Each row comes from the steps of one walk. Every step used is in the known rows, and no mark comes twice. Write the walk behind each row, first mark first.
In the rows, zero is written as 128.
Known rows
biros, foges, zubut, folu: [169 116 160 131 120 143 116 110 133  75  92 102 126 110 164 135 108 207
  45 124  77 118 167 120  73 152 148 149 155  94 104 126  98 139]
zubut, kigo: [167 137 129 115 119 148 133 121 124 117 104  82 144 131 176 110 145 193
  82 143  99 117 170 125  87 107 110 145 122 138 132 141 150 130]
zubut, sola, biros: [186 144 123 105 128 171 108 104  81 128  79 114 127 196 186 130 121 148
  98 138 100 126 181 161  80 101 120 144 126 135 125 142 108 134]
favuv, lezub, sola, biros, foges, zubut, kigo: [183 145 124 125  82 146 167 138 113 131 109 113 130 133 170 127  97 188
  69 133 101 124 158 134  85 149 174 124 136  56 117 133 113 138]
zubut, foges, biros, favuv: [190 151 137  86 119 179 152 141  61 139 107 109 121 148 130 141 129 169
 110 163 111 108 161 126 126 102 138 118 132 170 118 137  88 162]
gakes, biros, sola, lezub, favuv: [159 173 149 125 104 191 127 123 104 170 124 129 121 117 166 138 112 183
  80 158 108 119 146 119 123 117 203 148 154 131 127 132  67  90]
foges, biros: [175 151 136 106 106 175 129 125  93 125  97  98 134 150 160 132 142 173
 104 150  93 124 168 131 111  89 121 149 148 144 122 137 109 144]
biros, sola, zubut: [166 152 132 107 122 145 157 124 104 143 105 127 128 111 158 112 128 192
 100 155 119 161 143 125  85 125 139 147 112 118 130 162 123 114]
sola, biros, foges, zubut, kigo, rikona, folu: [181 110 137 136 123 131 111 112 119  73 107  67 147 132 149 144  98 210
  67 114  66  98 167 101  54 121 149 126 169  87  85 145 110 161]
favuv, lezub, sola, biros, foges, zubut: [195 164 135 122  81 163 158 128  90 132  96 134 124 140 165 135  85 177
  79 131  93 134 165 134  94 158 177 133 143  53 111 128  84 131]
folu, rikona: [178 143 150 119 106 154 129 106 110 113  79  98 134 136 183 103 151 210
  94 108  90 117 175 117  80 111 118 162 128 124 125 141 135 131]
biros, foges, zubut, sola, lezub, favuv: [158 124 167 134 118 160 115  99  96 118 116 163 113 149 202 141  78 144
  20 127  99 109 171 157  79 130 167 142 147 129 114 144  94 100]
favuv, lezub, sola, zubut: [177 154 117 121  98 154 181 152  84 168 100 138 121 102 175 123 133 196
 113 156 104 140 156 125  95 134 151 156 107  76 127 149 143 124]
foges, biros, favuv, lezub, sola, zubut, kigo: [176 135 114 113  91 173 212 177  77 182 124  98 137  77 154 125 148 187
 114 196 131 122 130 133 109 108 155 121 112  96 142 154 136 145]
lezub, sola, zubut, kigo, rikona, folu: [162 103 122 149 119 111 148 141 105 135 119  81 135  85 165 133 161 239
 114 137  85 105 151  78  52 105 142 155 134  88 100 164 171 144]
sola, zubut: [169 138 124 107 130 150 148 128  94 120  95 113 121 124 175 121 130 187
  97 144 103 136 163 134  90 114 124 145 121 120 120 161 136 128]
zubut, kigo, rikona: [165 137 118 120 130 130 128 128 126 101 101  72 155 120 165 127 144 206
  84 137  73 114 177 112  71 105 109 140 130 136 137 144 150 145]
foges, biros, favuv, lezub, sola, zubut: [187 151 125 105  87 192 203 170  57 182 111 123 127  88 149 130 135 175
 124 192 123 134 138 134 121 116 160 128 125  93 132 146 108 142]
favuv, lezub: [188 162 129 105 111 177 143 134  94 138  93 123 138 132 166 122 120 185
  98 155  85 128 177 125 104 132 129 164 115 103 137 123 118 129]
gakes, biros, foges: [152 138 133 124 126 187 126 124 112 104  95  98 139 137 150 126 110 183
  70 158 102 147 179 130 132 107 157 130 177 118 123 128  85 154]
sola, biros, favuv: [198 171 122  90 112 199 131 126  72 134 100  93 128 151 158 135 112 164
 109 159 103 118 168 151 102 120 133 123 144 127 123 130  79 132]
biros, favuv, lezub, sola: [191 172 131 111  93 192 174 155  71 181 110 125 138 100 157 122 128 183
 111 177 109 128 160 126 112 145 151 150 114  91 140 115 101 128]
sola, lezub, favuv: [167 166 147 119 102 178 120 118  91 153 124 133 116 138 199 148 116 174
  76 132  89  89 172 132  92 119 159 163 149 138 123 137 104  90]
kigo, zubut, foges: [178 123 137 105 145 134 128 123  82 137  90 122 109 164 151 130 117 206
  91 135  88 103 164  99  86 110 129 142 131 151 103 147 122 138]
biros, sola: [174 165 143 109 112 158 132 109 108 140 105 123 139 131 151 110 131 190
 100 153 104 154 158 118  94 127 135 160 123 126 132 137 109 119]
favuv, lezub, sola: [183 167 130 122  89 166 161 139  90 164  98 131 130 121 170 122 135 190
 112 152  93 130 170 116 100 139 149 171 114  86 135 123 123 125]
sola, lezub: [175 157 149 125 104 151 116 111 106 141 108 124 122 129 179 139 128 176
  92 134  91 113 165 144  87 121 127 168 143 124 120 139 113 107]
gakes, biros: [170 150 127 118 129 180 121 128 108 117  86  89 132 134 161 123 133 187
  94 152  94 135 167 127 123 108 139 138 146 129 119 125  94 139]

Write each row's walk
[162 111 156 128 139 147 118  98 111  85  87 135 131 153 171 116  98 153
  38 134 101 146 174 151  79 129 122 137 131 124 116 142 113 142]	biros, foges, zubut, sola
[196 140 135 105 105 172 185 163  43 204 107 134 113 134 128 144 123 191
 121 185 108  97 138  96 119 112 168 128 131 119 117 137  93 152]	kigo, zubut, foges, biros, favuv, lezub, sola
[167 161 137 118 121 175 130 125 118 138  94 102 139 121 141 112 128 192
  95 167 110 157 149 113 120 116 163 145 138 125 125 129  82 128]	gakes, biros, sola
[172 170 158 124  97 150 127 104 114 160 115 139 130 117 162 134 124 182
  95 147 108 139 147 131  83 132 150 169 135 120 130 146 100 104]	biros, sola, lezub
[177 131 162 131 120 156 110 105  92 131 108 155 106 147 211 131 104 145
  44 125  93  92 161 153  73 133 150 153 117 137 114 144 105  84]	foges, zubut, sola, lezub, favuv
[157 127 109 133 115 110 171 147 113 129 109  90 134  94 174 128 157 219
  95 137  89 128 157 109  61 111 129 134 120 105 128 169 172 142]	lezub, sola, zubut, kigo, rikona
[166 148 132 102 108 157 163 126  95 141 110 119 128 115 144 120 136 183
 111 168 120 156 135 121 103  98 142 140 129 127 124 169 115 134]	foges, biros, sola, zubut
[172 117 133 134 131 131 113 125 113 104 112  67 155 112 155 130 148 227
 100 136  65  94 171  85  60 100 118 164 142 119 109 141 147 152]	zubut, kigo, rikona, folu
[193 173 121 106  91 191 149 134  68 161 106 103 125 146 160 136 126 170
 121 152 110 123 162 142 102 128 150 128 144 109 118 124  84 126]	lezub, sola, biros, favuv
[166 140 122 107 137 138 163 140  98 144  98 124 104 124 131 126 119 207
 107 156 123 155 138 110 117 116 177 121 112 133 109 164  96 142]	gakes, biros, sola, zubut, foges
[191 151 116 103 111 156 208 166  50 183 106 143 105 100 149 140 117 193
 123 167 118 124 151 119 105 148 165 126  89 101 121 150 118 141]	biros, favuv, lezub, sola, zubut, foges
[179 120 156 132 108 150 123 105 128 108  75  79 127 115 184 127 166 234
  89 108  77  93 169 107  62 125 133 176 138 108 119 134 129 140]	zubut, folu, rikona
[164 144 123 123 106 145 164 133  93 145 100 121 112 113 179 120 144 196
 110 138 107 139 157 124  85 123 136 153 120 101 114 157 137 125]	lezub, sola, zubut
[196 167 133 109  80 201 180 160  61 180 111 117 136 108 145 135 137 171
 124 188 111 122 151 128 127 121 154 141 136 103 138 120  91 143]	foges, biros, favuv, lezub, sola
[175 127 144 119 125 128 130 122 133  90  99  88 136 118 176 101 129 191
  57 124  91 118 152 128  77 134 112 136 112 125 112 140 136 123]	foges, zubut, kigo
[196 166 130  98 113 200 156 147  77 152  98 114 148 110 153 121 115 173
 100 178 102 127 167 136 115 137 135 145 115 110 143 117  98 129]	biros, favuv, lezub
[166 142 148 125 118 176 112 107  83 154 116 150 116 159 210 141 117 148
  67 140  99  93 174 152  80 105 149 162 129 152 133 144 114  93]	zubut, sola, lezub, favuv
[175 157 124 105 105 180 122 111  90 113 100 108 134 174 162 140  96 169
  85 132  96 135 188 149 100 115 146 132 169 112 120 139  93 144]	sola, biros, foges
[155 135 125 112 120 127 166 129 126 139 118 101 141  97 162 103 139 203
  89 159 127 150 135 119  76 112 138 137  99 121 135 171 152 118]	biros, sola, zubut, kigo
[216 147 138 100 126 188 142 131  65 133  81 124 129 152 170 123  84 133
  78 163 105 123 155 171  88 145 137 122  97  96 126 129  72 126]	foges, zubut, sola, biros, favuv, lezub
[160 127 124 108 106 138 172 136 120 143 120  97 141 104 150 112 150 194
  99 170 131 142 126 122  91  90 141 129 122 136 132 175 141 136]	foges, biros, sola, zubut, kigo
[170 142 163 107 106 154 143 124  69 198 134 155  98 155 151 156 108 191
  90 154 106  82 132  95 101  95 196 146 158 163 105 160  89 106]	kigo, zubut, foges, biros, sola, lezub, favuv
[169  99 170 152 113 152 122 113 146  69  64  72 126  98 168 122 127 236
  43 107  78 110 153 107  89 135 174 136 172  83  98 129  87 156]	gakes, biros, foges, zubut, folu, rikona
[172 169 155 101  88 158 147 125  75 182 140 158 100 154 153 160 116 179
  97 146 110  93 144 114 110 108 199 144 139 164 118 157  80 111]	zubut, foges, biros, sola, lezub, favuv
[183 125 168 136 126 133 109 101 107 116  96 146 111 140 195 129 118 147
  58 126  95 122 153 162  63 132 118 157 113 124 113 146 111 110]	foges, zubut, sola, lezub
[181 152 141 124  88 153 138 114  99 110 101 121 114 157 168 137  98 176
  75 114  97 136 166 136  91 145 164 124 158  78 103 138  86 134]	lezub, sola, biros, foges, zubut
[186 127 160 130 125 136 112 115 128  86  82  93 121 108 176 130 130 209
  66 119  70 101 153 117  65 151 128 155 130 102 100 124 106 123]	foges, zubut, folu
[164 110 149 142 115 147 153 125 137 127  76  84 122  75 162 114 156 252
  94 136 108 128 128 100  84 118 179 152 136  88 117 160 109 141]	gakes, biros, sola, zubut, folu, rikona
[174 140 111 116  99 163 205 171  88 175 119 103 137  68 167 112 137 194
 104 181 125 127 138 129  94 136 149 126  96  86 144 150 145 131]	biros, favuv, lezub, sola, zubut, kigo
[184 156 120 113 101 179 195 163  66 175 107 131 126  83 161 121 125 188
 113 180 120 136 151 130 106 143 155 135 105  81 137 143 117 128]	biros, favuv, lezub, sola, zubut
[185 147 139 109 111 159 120 106 102  84  95 112 122 162 162 137  82 167
  62 116  89 133 171 145  90 137 149 123 160  98 100 134  81 138]	sola, biros, foges, zubut
[174 108 153 137 135 147 106 105  95 161  97 138 119 156 186 130 123 165
  75 146 102 106 157 142  60  92 121 164 141 137 121 154 122 108]	kigo, zubut, sola, lezub
[185 146 107 112 120 172 205 178  57 180  99 125 104  97 136 134 118 199
 123 182 120 131 140 119 136 136 189 109 106  95 117 144  90 152]	gakes, biros, favuv, lezub, sola, zubut, foges
[185 144 116 109  96 145 203 164  56 175 105 145  98 131 146 146 136 193
 130 157 107 122 148 115 113 115 166 138 107 110 118 161 132 155]	favuv, lezub, sola, zubut, foges, biros
